Each row was made from one walk, in order. Every step used is in the known rows, and no mark comes twice. Write each row's walk.
Known rows
p -> s -> h -> a -> n: [ 4.46, -0.38, -0.45,  3.42, -2.24, -2.00,  0.17,  3.07,  3.54,  3.19,
 -0.98, -0.96,  3.26,  3.04, -1.09, -3.36,  2.21, -0.62,  3.50,  3.41,
 -3.07, -1.18]
m -> s -> h: [ 1.13,  0.74,  2.05,  1.80,  1.47, -0.92, -0.82,  0.38,  2.27,  1.40,
  0.22,  2.44,  6.04,  1.56, -0.57, -0.27,  1.96, -1.04,  3.66,  1.70,
 -0.43,  0.52]
s -> h -> a: [ 3.34, -0.20,  0.29,  2.03,  0.43, -0.51,  0.86,  1.92,  2.87,  5.05,
  0.01,  0.08,  4.67,  2.09,  2.46, -0.51,  1.97, -1.42,  4.92,  0.23,
  1.09,  0.83]
h -> s: [ 1.51,  2.39,  0.00,  2.25,  0.90,  1.43,  0.88, -0.26,  2.30,  0.87,
  1.11,  0.90,  4.00,  0.68, -2.47,  1.52,  2.01, -1.16,  2.27, -0.12,
  2.44,  1.23]
s -> u -> a -> n: [ 0.61, -2.19, -2.30,  3.30,  0.44, -3.56, -1.98,  2.01,  1.81,  5.29,
 -0.86, -3.57, -0.91,  2.67,  1.26,  0.09, -0.72, -2.24, -0.64,  0.37,
  0.87, -0.47]
y -> s -> x: [ 0.01, -1.24,  1.14,  3.11, -0.26, -0.71, -0.82, -0.06, -3.20,  4.12,
  1.98, -1.65,  0.34, -1.14, -1.66,  0.79,  1.84, -0.72, -1.55, -1.17,
  3.27,  0.98]
z -> b -> u -> a -> n: [ 0.58, -2.71, -4.93,  2.04,  3.06, -1.18, -0.89,  0.21,  0.33,  2.19,
  3.16,  1.36,  0.36,  0.33,  1.53,  0.19, -1.46,  0.39,  3.88, -0.50,
  1.31, -1.55]
u -> a: [ 0.75,  0.84, -3.79,  1.58,  0.15,  0.66,  1.50,  0.32,  1.50,  2.85,
 -1.05, -1.22, -2.09,  0.07, -0.61,  0.18, -1.34,  1.62,  0.31, -1.03,
 -1.41,  0.81]
z -> b -> u -> a: [-0.30, -2.37, -5.19,  1.58,  2.23,  0.17, -1.22, -0.31,  0.54,  1.73,
  2.93,  2.48,  0.78, -0.65,  1.06,  0.54, -1.42,  0.25,  4.92, -0.58,
  2.19, -0.84]
p -> s -> u -> a -> n: [ 1.66, -1.38, -2.53,  3.82, -3.07, -2.79, -2.15,  2.47,  2.96,  2.94,
 -1.83, -2.40, -0.15,  2.48, -2.37, -2.71,  0.37, -1.36,  0.69,  3.42,
 -2.29, -1.41]
s -> u: [-1.05, -2.21,  0.02,  1.52, -0.90, -2.14, -3.47,  1.00,  1.02,  2.65,
 -0.49, -1.11,  1.27,  1.27,  1.07,  0.45,  0.31, -3.65,  0.75,  0.99,
  3.15,  0.00]
a -> h -> s: [ 3.66,  1.19,  3.10,  3.27,  1.55,  0.65,  1.09, -1.33,  2.06,  3.83,
  1.60,  0.24,  3.52,  1.48, -2.02,  0.27,  2.34, -1.43,  0.27,  0.88,
  1.77,  2.92]
y -> s: [ 0.01, -0.31,  1.17,  3.77,  0.39,  0.51,  0.11, -1.08, -1.26,  2.97,
  2.73,  0.14,  0.94,  0.09, -1.53,  0.92,  1.59,  0.00,  0.75, -1.69,
  2.35,  0.52]
u -> s -> y: [ 1.23,  0.65,  0.25,  3.40, -0.39, -2.32,  1.11, -4.69,  3.52,  2.63,
 -0.02,  1.37, -0.78, -0.39, -4.39,  3.25,  1.59, -1.73, -1.26, -0.35,
  2.21,  0.39]
z -> b -> u -> s -> h -> a -> n: [ 2.39, -3.05, -2.99,  3.76,  4.16, -2.05, -1.22, -0.96,  1.72,  3.13,
  3.94,  2.64,  2.70,  0.48,  0.54,  1.20,  0.20, -1.67,  4.82,  0.03,
  2.61, -1.72]
n -> a -> u: [ 3.85,  0.74,  2.63, -0.65, -3.07,  1.65, -1.27, -0.93, -2.85,  4.26,
 -0.05, -1.66,  4.95,  0.91,  0.95,  0.30, -0.13, -3.15, -0.34, -3.09,
  0.51,  1.53]
u -> s -> h: [ 2.56, -0.17,  0.20,  3.45,  0.27, -1.94, -0.08, -3.44,  3.68,  2.48,
 -0.07,  0.58,  2.35, -0.47, -3.68,  0.78,  1.36, -0.50, -1.10,  0.46,
  1.91,  0.35]
z -> b -> u: [-0.63, -2.77, -3.30,  0.82,  2.09, -0.14, -1.95, -0.50, -0.25,  0.34,
  3.45,  3.07,  1.81, -0.69,  1.41,  0.44, -0.75, -0.58,  4.80, -0.08,
  2.88, -1.18]
b -> u -> a -> h -> s: [ 1.56,  1.98, -5.50,  2.99,  0.56, -0.89, -0.93, -1.51,  2.94,  3.77,
  1.80, -1.95,  3.33,  2.86, -0.97,  1.76,  0.48, -0.07,  2.80, -1.81,
  1.77,  1.33]
n -> a -> h -> s: [ 4.29,  1.87,  4.08,  1.22, -0.04,  1.30,  0.65, -0.46, -0.09,  6.81,
  0.27, -0.81,  3.57,  1.99,  0.07,  0.72,  0.95, -3.85,  0.66, -3.04,
  0.73,  4.14]
n -> a -> u -> s -> p: [ 4.94,  0.49,  3.01,  0.55, -1.78,  1.22, -2.01, -1.41, -1.40,  5.16,
 -0.84, -1.25,  4.80, -0.40, -0.63,  1.65, -0.64, -3.68, -1.60, -3.08,
  0.70,  1.24]
m -> s: [ 0.12,  1.20,  1.78,  1.48,  2.55, -0.01, -0.80, -0.08,  0.70, -0.48,
  0.60,  2.95,  2.97,  0.74, -1.50,  1.12,  1.05, -1.57,  2.65,  1.22,
 -1.59,  0.07]
m -> s -> u -> a: [-0.29,  0.07, -0.05,  3.36,  2.05, -1.21, -2.50,  0.80,  2.21,  2.80,
 -0.28,  1.58,  2.84,  1.70, -1.11,  1.52,  0.62, -3.27,  3.30,  1.42,
 -0.13,  0.43]

Which walk is each row?
[ 1.17,  2.73,  0.29,  2.52, -0.96,  0.07,  2.03, -1.12,  3.63,  2.92,
  0.72,  1.20,  3.95,  1.58, -2.19,  2.64,  3.14, -1.86,  3.21, -0.42,
  3.96,  1.72]  h -> s -> y
[ 0.42, -1.84, -0.41,  6.09,  0.66, -1.97, -1.27,  0.27,  0.03,  6.67,
  2.16, -2.39,  0.31,  1.97, -0.63,  0.95,  1.09, -1.52,  0.30, -1.50,
  2.96,  0.22]  y -> s -> u -> a -> n
[-0.43, -1.45, -0.64,  5.66, -0.22, -0.65, -1.64, -0.26,  0.24,  6.24,
  1.89, -1.30,  0.79,  1.07, -1.12,  1.33,  1.11, -1.73,  1.43, -1.55,
  3.88,  0.87]  y -> s -> u -> a
[ 4.83, -0.58,  1.17,  3.05, -2.59, -0.20, -1.74, -4.34,  0.79,  1.94,
  1.16, -0.66,  7.16, -0.44, -3.31,  0.17,  1.69, -0.81, -1.99,  1.01,
  2.76, -0.57]  a -> u -> s -> h
[ 3.61,  1.23, -1.25,  3.47,  1.86,  1.13,  1.47,  0.87,  3.37,  6.23,
 -0.91, -1.17,  0.47,  0.43, -1.31,  0.74, -0.46,  0.57,  0.21, -0.38,
 -0.37,  2.66]  u -> a -> h -> s -> p
[ 4.61,  0.86,  2.62,  0.92, -2.30,  1.19, -1.29, -2.75, -1.78,  4.51,
  0.14, -1.20,  4.64,  0.25, -1.32,  1.35,  0.10, -3.64, -1.37, -3.15,
  0.88,  1.42]  n -> a -> u -> s
[ 3.38, -0.61,  1.77,  5.42, -0.29,  0.57,  0.14, -0.47,  0.15,  6.56,
  3.13, -0.18,  6.15,  1.55, -0.12,  0.47,  3.20, -1.09,  3.81, -1.31,
  3.59,  0.81]  y -> s -> h -> a -> u
[ 0.50, -1.38, -0.90,  2.66, -3.98, -1.83, -3.20,  1.84,  2.39,  1.09,
 -1.54, -0.66,  1.28,  1.50, -2.46, -2.40,  1.07, -2.32,  1.72,  3.84,
 -0.70, -1.02]  p -> s -> u
[ 3.30,  1.64, -1.65,  3.87,  1.21,  1.11,  2.20, -0.56,  2.99,  5.59,
  0.04, -1.04,  0.37,  1.11, -2.02,  0.37,  0.28,  0.63,  0.42, -0.42,
 -0.19,  2.87]  u -> a -> h -> s
[ 4.27,  1.43,  4.07,  0.87, -0.43,  0.78,  0.20,  0.08, -1.07,  7.41,
 -0.17, -1.67,  3.25,  1.36,  0.01,  0.66,  1.09, -4.16, -0.40, -2.71,
  1.20,  4.41]  n -> a -> h -> s -> x
[ 2.55,  0.51, -1.64,  2.72,  0.80,  0.36,  1.77, -0.50,  1.87,  5.13,
 -0.48, -1.54, -1.60,  0.80, -0.84, -0.32, -0.72,  1.15, -0.69, -0.33,
 -1.37,  2.25]  u -> a -> h
[ 1.13, -1.69, -4.11,  2.95,  2.78,  0.55, -0.74, -0.78,  1.50,  3.15,
  3.57,  2.65,  2.41, -0.03,  0.14,  0.79, -0.37, -0.36,  5.28, -0.25,
  3.03,  0.29]  z -> b -> u -> a -> h -> s
[ 3.90,  1.11,  4.10,  1.73, -0.36,  0.63, -0.52, -0.10,  0.27,  7.72,
  0.11, -1.14,  3.98,  2.40,  0.47,  0.87,  1.02, -5.08,  0.90, -2.62,
  1.85,  4.16]  n -> a -> h -> s -> u
[ 4.12, -0.25,  1.00,  2.84, -1.77,  0.43, -1.70, -4.66, -0.32,  0.61,
  1.40, -0.30,  5.05, -0.94, -4.00,  1.12,  1.12, -1.19, -2.70,  0.70,
  1.94, -0.89]  a -> u -> s
[ 4.57, -0.80,  0.67,  2.67,  1.70, -2.36,  1.37,  2.73,  2.65,  5.68,
  0.33, -1.49,  4.04,  3.44,  2.99, -0.96,  1.87, -1.14,  3.37,  0.36,
 -0.19, -0.20]  s -> h -> a -> n
[ 2.32, -0.44,  1.39,  5.21,  0.67,  0.18,  0.68,  0.20,  0.79,  6.49,
  2.73,  0.19,  4.24,  1.60,  0.18,  0.63,  2.94, -0.92,  4.24, -1.55,
  3.12,  1.08]  y -> s -> h -> a
[ 2.30, -0.30, -0.67,  1.84, -4.54, -1.24, -0.83,  1.56,  3.22,  1.13,
 -1.60, -0.41,  3.50,  1.37, -2.26, -4.03,  1.75,  0.73,  2.21,  3.63,
 -1.76, -0.54]  p -> s -> h
[ 4.86, -0.43,  0.77,  2.35, -0.96,  0.07,  0.05,  0.98,  2.03,  5.10,
  0.58, -0.44,  7.41,  2.11,  2.05, -0.68,  2.34, -1.66,  4.37,  0.59,
  1.76,  0.45]  s -> h -> a -> u
[ 0.70, -1.16,  2.03,  2.98,  1.61,  0.65, -1.44,  1.73, -0.58,  4.33,
  0.72, -0.09,  1.20, -1.27, -0.13,  1.59,  0.04, -0.05,  0.24, -1.67,
  1.99,  0.10]  y -> s -> p
[ 5.45,  0.55,  0.81,  4.41,  0.80,  0.78,  0.64, -1.84,  1.49,  4.73,
  1.63,  1.08,  3.96,  1.15, -1.26,  3.45,  2.36, -4.22,  3.41, -0.32,
  1.21, -0.20]  h -> a -> u -> s -> y
[ 3.56,  0.71,  4.10,  0.10, -0.49,  0.64,  0.22, -0.37, -1.19,  6.38,
 -0.29, -1.24,  1.58,  1.66,  1.32, -0.04, -0.02, -3.31, -0.41, -2.91,
 -0.43,  3.55]  n -> a -> h
[ 2.44,  0.07, -3.33,  2.51,  1.94, -2.05,  2.17,  1.43,  1.17,  3.85,
 -0.55, -3.49, -2.97,  1.99,  0.27, -0.50, -1.47,  1.97, -2.00, -0.93,
 -3.24, -0.67]  u -> a -> n
[ 5.94, -0.02,  1.05,  3.95,  2.29,  1.44, -0.67, -0.06,  1.17,  4.38,
  0.82,  0.90,  4.06,  0.04, -0.67,  3.21,  1.04, -3.91,  2.78, -0.10,
  0.33, -0.61]  h -> a -> u -> s -> p
[ 3.18, -0.82,  1.64,  5.61,  1.56, -1.14,  1.02,  0.77,  0.63,  6.94,
  3.01, -0.95,  3.76,  2.55,  0.58,  0.20,  2.88, -0.81,  3.08, -1.54,
  2.21,  0.32]  y -> s -> h -> a -> n
[ 0.70,  0.86,  0.00,  3.34,  0.23, -0.08, -1.56,  0.46,  2.96,  2.73,
  0.74,  0.16,  4.86,  1.52, -1.71,  1.87,  2.24, -3.66,  2.88,  0.61,
  4.68,  1.26]  h -> s -> u
[ 4.56, -0.88,  1.56,  2.27, -0.86,  0.49, -2.76, -2.66,  0.15,  1.57,
  0.02, -0.40,  5.17, -1.93, -3.07,  1.55, -0.01, -1.24, -3.04,  0.74,
  1.69, -1.23]  a -> u -> s -> p
